Each row comes from the steps of one path. Every step used is in the known rows, and no mark comes twice. Write the path behind each row, first mark first.
Known rows
y w k t r s: 1.975,-4.297,-4.998,1.886,4.696,-2.630,-1.716,0.109,0.663,1.158,3.237,0.016,-3.566,0.011,2.022,2.794,-2.601,-1.318,0.329,3.223,-4.326
r t k w: 2.722,1.282,-0.832,-0.072,-4.128,3.329,0.827,1.819,1.048,-0.267,-4.512,3.811,0.069,-3.568,-1.051,-2.378,-2.948,0.331,-1.349,-0.179,2.176
r s y w: -0.800,-1.128,-0.080,-1.580,3.901,-2.241,-3.981,-2.767,-1.102,0.738,2.696,-2.886,-5.017,1.652,-2.068,-3.878,1.512,3.194,1.855,-5.348,1.235
k w y s: -2.317,1.942,-0.401,-3.019,-0.972,-2.041,-0.331,1.085,-2.640,-2.234,-1.024,3.061,2.613,3.018,1.580,-2.159,-2.880,3.492,-3.172,-4.859,4.216
y s k: 1.314,1.620,1.974,-0.349,-1.183,6.157,-1.100,2.396,0.540,-1.705,-1.753,0.222,-4.862,-2.704,1.541,-2.559,3.190,0.340,-3.963,-0.603,-1.535
t r s y: -4.781,0.727,2.987,2.222,1.523,-4.724,-1.282,2.158,-0.163,-0.376,2.084,-4.120,-3.620,2.645,1.079,-0.965,2.209,0.661,1.239,-3.646,-1.028
s y w k t: 1.658,-2.741,-2.561,0.136,2.288,-0.326,2.458,-3.668,0.050,3.006,2.219,-1.268,-1.586,-1.962,-0.460,0.667,-0.765,-0.560,2.783,2.711,-2.088
y w k s: 3.640,-3.478,-0.265,-2.222,-2.724,3.089,-3.205,-1.925,-0.008,-0.061,-0.555,1.511,4.505,2.086,-3.860,1.861,-3.326,1.759,-2.050,0.690,0.349
s y w k: 0.671,-1.526,1.158,-0.399,1.690,1.596,-1.067,-4.656,0.608,1.798,3.671,-3.584,0.647,1.203,-1.711,-0.895,-1.043,2.819,1.016,-1.355,0.817
y s: -0.710,1.193,-1.835,-2.971,-4.474,4.073,0.187,3.602,-0.231,-2.890,0.415,0.225,0.188,-2.222,0.477,-0.783,-1.578,2.927,-2.621,-2.846,-1.565
w y s k t r: -4.297,0.717,0.013,1.812,3.312,-2.418,3.767,4.483,0.066,-0.592,-1.911,2.422,-4.288,-1.461,4.521,0.432,3.345,-5.613,1.245,4.706,-2.381
u w y s: -4.728,2.835,0.082,-2.291,0.693,-1.767,1.403,0.717,-1.028,-1.333,2.712,0.508,5.426,2.644,0.455,1.036,-0.574,2.055,0.233,-2.750,2.895
r t k: 1.371,3.098,-1.345,2.892,-3.314,7.699,3.408,4.637,2.102,-1.550,-4.526,2.190,0.639,-5.054,-1.252,-1.029,0.166,-2.269,0.340,0.883,-0.587
u w: -1.071,1.750,1.110,-3.833,-4.933,-1.324,0.353,-3.438,2.049,0.519,2.772,-3.210,5.675,-2.513,-1.845,2.481,-3.118,1.218,3.068,0.312,0.166
t k s y w: -1.792,-1.262,0.453,-2.062,-0.127,1.032,-3.371,1.906,-1.498,0.332,-2.100,1.334,1.134,2.367,-4.946,-4.276,2.643,-1.049,5.106,-2.446,4.593
s k w: 3.785,0.426,4.323,-2.788,-4.160,0.029,-3.218,-3.554,0.622,0.479,-3.696,-0.059,-2.489,-1.774,0.765,-2.861,-0.513,1.008,-3.272,-0.084,2.266
w y s k: -1.455,3.301,3.153,1.408,2.019,3.156,0.315,1.361,-0.411,-2.581,-2.141,0.805,-1.939,0.836,2.404,-2.497,4.772,-0.290,-3.267,-1.349,1.718
y w k t: 4.451,-2.645,-4.894,-0.674,-0.082,1.922,1.713,-3.720,1.261,2.060,1.177,0.107,-0.157,-3.943,-0.163,2.130,-3.868,-0.355,1.332,4.467,-3.187
y w k: 3.428,-2.053,-0.867,-1.418,-0.320,3.653,-1.077,-4.811,1.923,1.150,2.398,-2.332,2.946,-0.456,-1.141,0.770,-4.194,3.098,-1.554,0.662,-0.648
k s y w: -1.355,-1.793,1.404,-4.507,-0.513,-1.601,-3.050,-1.700,-1.549,0.697,-0.927,-0.437,-0.272,2.243,-4.700,-2.306,0.822,1.479,2.681,-3.404,2.673
u w y: -4.015,3.869,2.960,-0.961,-1.158,-4.174,1.974,-3.817,0.199,-0.244,1.084,-2.092,8.560,2.344,-0.413,2.336,-0.715,0.737,3.288,-0.575,4.376

Which path is each row?
2.274,-2.399,-0.077,1.565,4.797,0.517,-3.379,-3.679,-0.380,1.564,5.056,-3.507,-1.810,3.970,-0.729,-1.073,0.393,3.578,-1.167,-3.153,0.389  r s y w k
0.161,-3.240,-3.754,-0.451,0.957,-1.872,1.570,-0.934,1.851,2.494,2.026,-0.227,-0.309,-2.787,1.809,3.337,-5.059,-2.742,2.940,6.457,-4.015  y w k t r
3.475,-3.074,-3.623,1.900,5.764,-1.011,-0.101,-2.997,-0.903,2.562,3.624,-0.991,-4.382,-0.010,-0.403,0.446,1.302,0.620,0.765,1.021,-2.706  r s y w k t
-4.022,-0.404,-0.074,2.647,2.551,-6.021,0.828,2.760,-0.927,0.593,1.665,-2.540,-5.722,-0.243,1.617,-0.073,3.133,-2.106,3.092,-0.715,-2.745  k t r s y
-1.225,-1.372,-2.390,1.613,-2.486,-1.477,3.845,1.351,1.879,1.198,0.518,-0.770,2.390,-3.092,2.888,4.254,-3.666,-3.286,1.604,6.264,-5.138  w k t r
-0.839,-0.295,4.342,1.130,-2.671,0.430,-0.317,0.170,-1.348,-0.404,-0.329,-1.524,3.839,3.826,-3.290,1.176,2.173,1.029,-0.387,-2.055,0.944  w k s y
-1.514,-0.683,3.894,-0.432,-0.733,-2.526,-0.919,-1.570,-1.099,0.877,2.559,-2.002,5.865,3.924,-3.776,2.986,1.541,1.269,1.449,-1.411,1.889  u w k s y
-1.684,-0.235,-0.076,0.919,-1.140,-1.924,-2.569,3.064,0.777,-1.823,0.726,-2.206,-1.616,0.755,1.812,0.897,-1.406,0.372,-0.828,-1.376,-2.442  t r s
-0.051,2.887,5.722,-0.293,-0.741,-2.801,-1.094,-4.164,-0.843,-0.480,-4.179,0.263,1.271,2.517,1.778,-3.015,1.458,0.318,-1.906,-1.370,6.003  s k w y
-0.497,1.782,-0.893,0.414,4.229,-1.538,3.052,0.036,-0.384,0.323,0.237,2.412,-1.619,-2.121,2.117,1.165,4.770,-3.618,1.214,2.937,-0.772  u w y s k t
-0.242,1.716,-0.606,1.702,2.324,1.135,3.728,2.001,-0.896,-1.103,-3.098,2.640,-3.914,-2.396,3.029,-0.362,4.985,-3.338,-0.855,2.578,-1.606  w y s k t
1.333,-2.376,-3.156,3.508,1.152,-1.536,0.057,2.119,0.837,-0.099,2.298,-0.602,-2.028,-0.095,3.085,3.679,-1.508,-1.932,-0.461,3.303,-5.047  w k t r s
-1.451,2.659,3.018,-2.294,-4.025,-4.469,0.207,-3.576,-1.564,-0.831,-2.881,0.438,5.318,2.975,0.466,-1.494,-2.974,2.542,-0.465,-2.500,6.138  k w y
3.414,1.219,-0.013,0.381,-2.419,2.224,3.097,-1.118,1.528,0.243,-3.253,-0.339,-4.700,-6.363,1.458,0.145,2.971,-3.767,0.746,4.789,-3.434  s k t
2.816,-0.006,1.759,-3.603,-1.877,1.696,-3.281,0.075,-0.492,-0.601,-1.968,1.828,-3.659,-1.394,1.878,-3.271,-0.603,2.082,-5.499,-1.819,1.214  y s k w
4.309,0.090,-1.219,2.969,0.928,1.145,-0.287,0.032,0.488,-0.597,-1.932,-0.082,-7.857,-4.458,1.942,0.105,4.867,-3.218,-1.656,2.940,-3.863  r s k t
0.051,-2.406,-3.702,2.742,3.670,-4.436,-0.317,0.585,1.514,1.025,4.865,-0.934,0.257,0.068,2.494,5.727,-2.090,-1.684,0.682,3.993,-4.464  u w k t r s
1.540,0.405,0.778,-0.326,-2.591,1.775,0.205,-4.930,2.287,1.075,4.984,-3.342,7.803,-0.076,-0.998,4.457,-4.045,1.832,-0.319,1.855,-0.734  u w k
2.439,-1.298,1.188,-0.509,-5.613,3.111,-0.948,0.560,-0.077,-1.851,-1.809,0.443,6.572,2.056,-2.660,3.258,-2.102,1.269,-3.099,0.588,-0.540  w k s
-0.214,-0.984,-0.635,-0.557,2.724,2.476,-0.936,2.638,-0.595,0.934,-2.889,3.239,-2.414,0.315,-5.295,-3.212,2.620,-1.295,3.233,-2.061,2.557  r t k s y w
-1.942,-1.498,-0.474,4.685,4.012,-4.102,0.748,1.610,-0.630,1.062,3.215,-2.755,-3.912,2.159,2.279,1.608,2.306,-1.671,1.162,0.561,-3.476  w k t r s y
-2.599,2.453,-0.965,-0.876,-0.929,0.758,-0.365,3.920,-2.572,-2.434,-2.541,4.690,4.577,3.747,1.059,-3.610,-0.556,1.207,-1.745,-3.409,6.142  t k w y s
-1.457,2.454,-1.981,0.862,1.395,2.609,2.050,5.700,-1.443,-2.082,-3.526,6.663,1.025,1.463,0.781,-2.673,-1.120,0.746,-4.130,-3.088,3.827  r t k w y s
-2.024,1.218,2.281,1.879,-1.589,3.432,1.497,6.079,-0.713,-1.084,-5.008,2.583,0.619,0.242,-4.724,-1.567,5.184,-2.665,1.506,-1.637,1.959  r t k s y
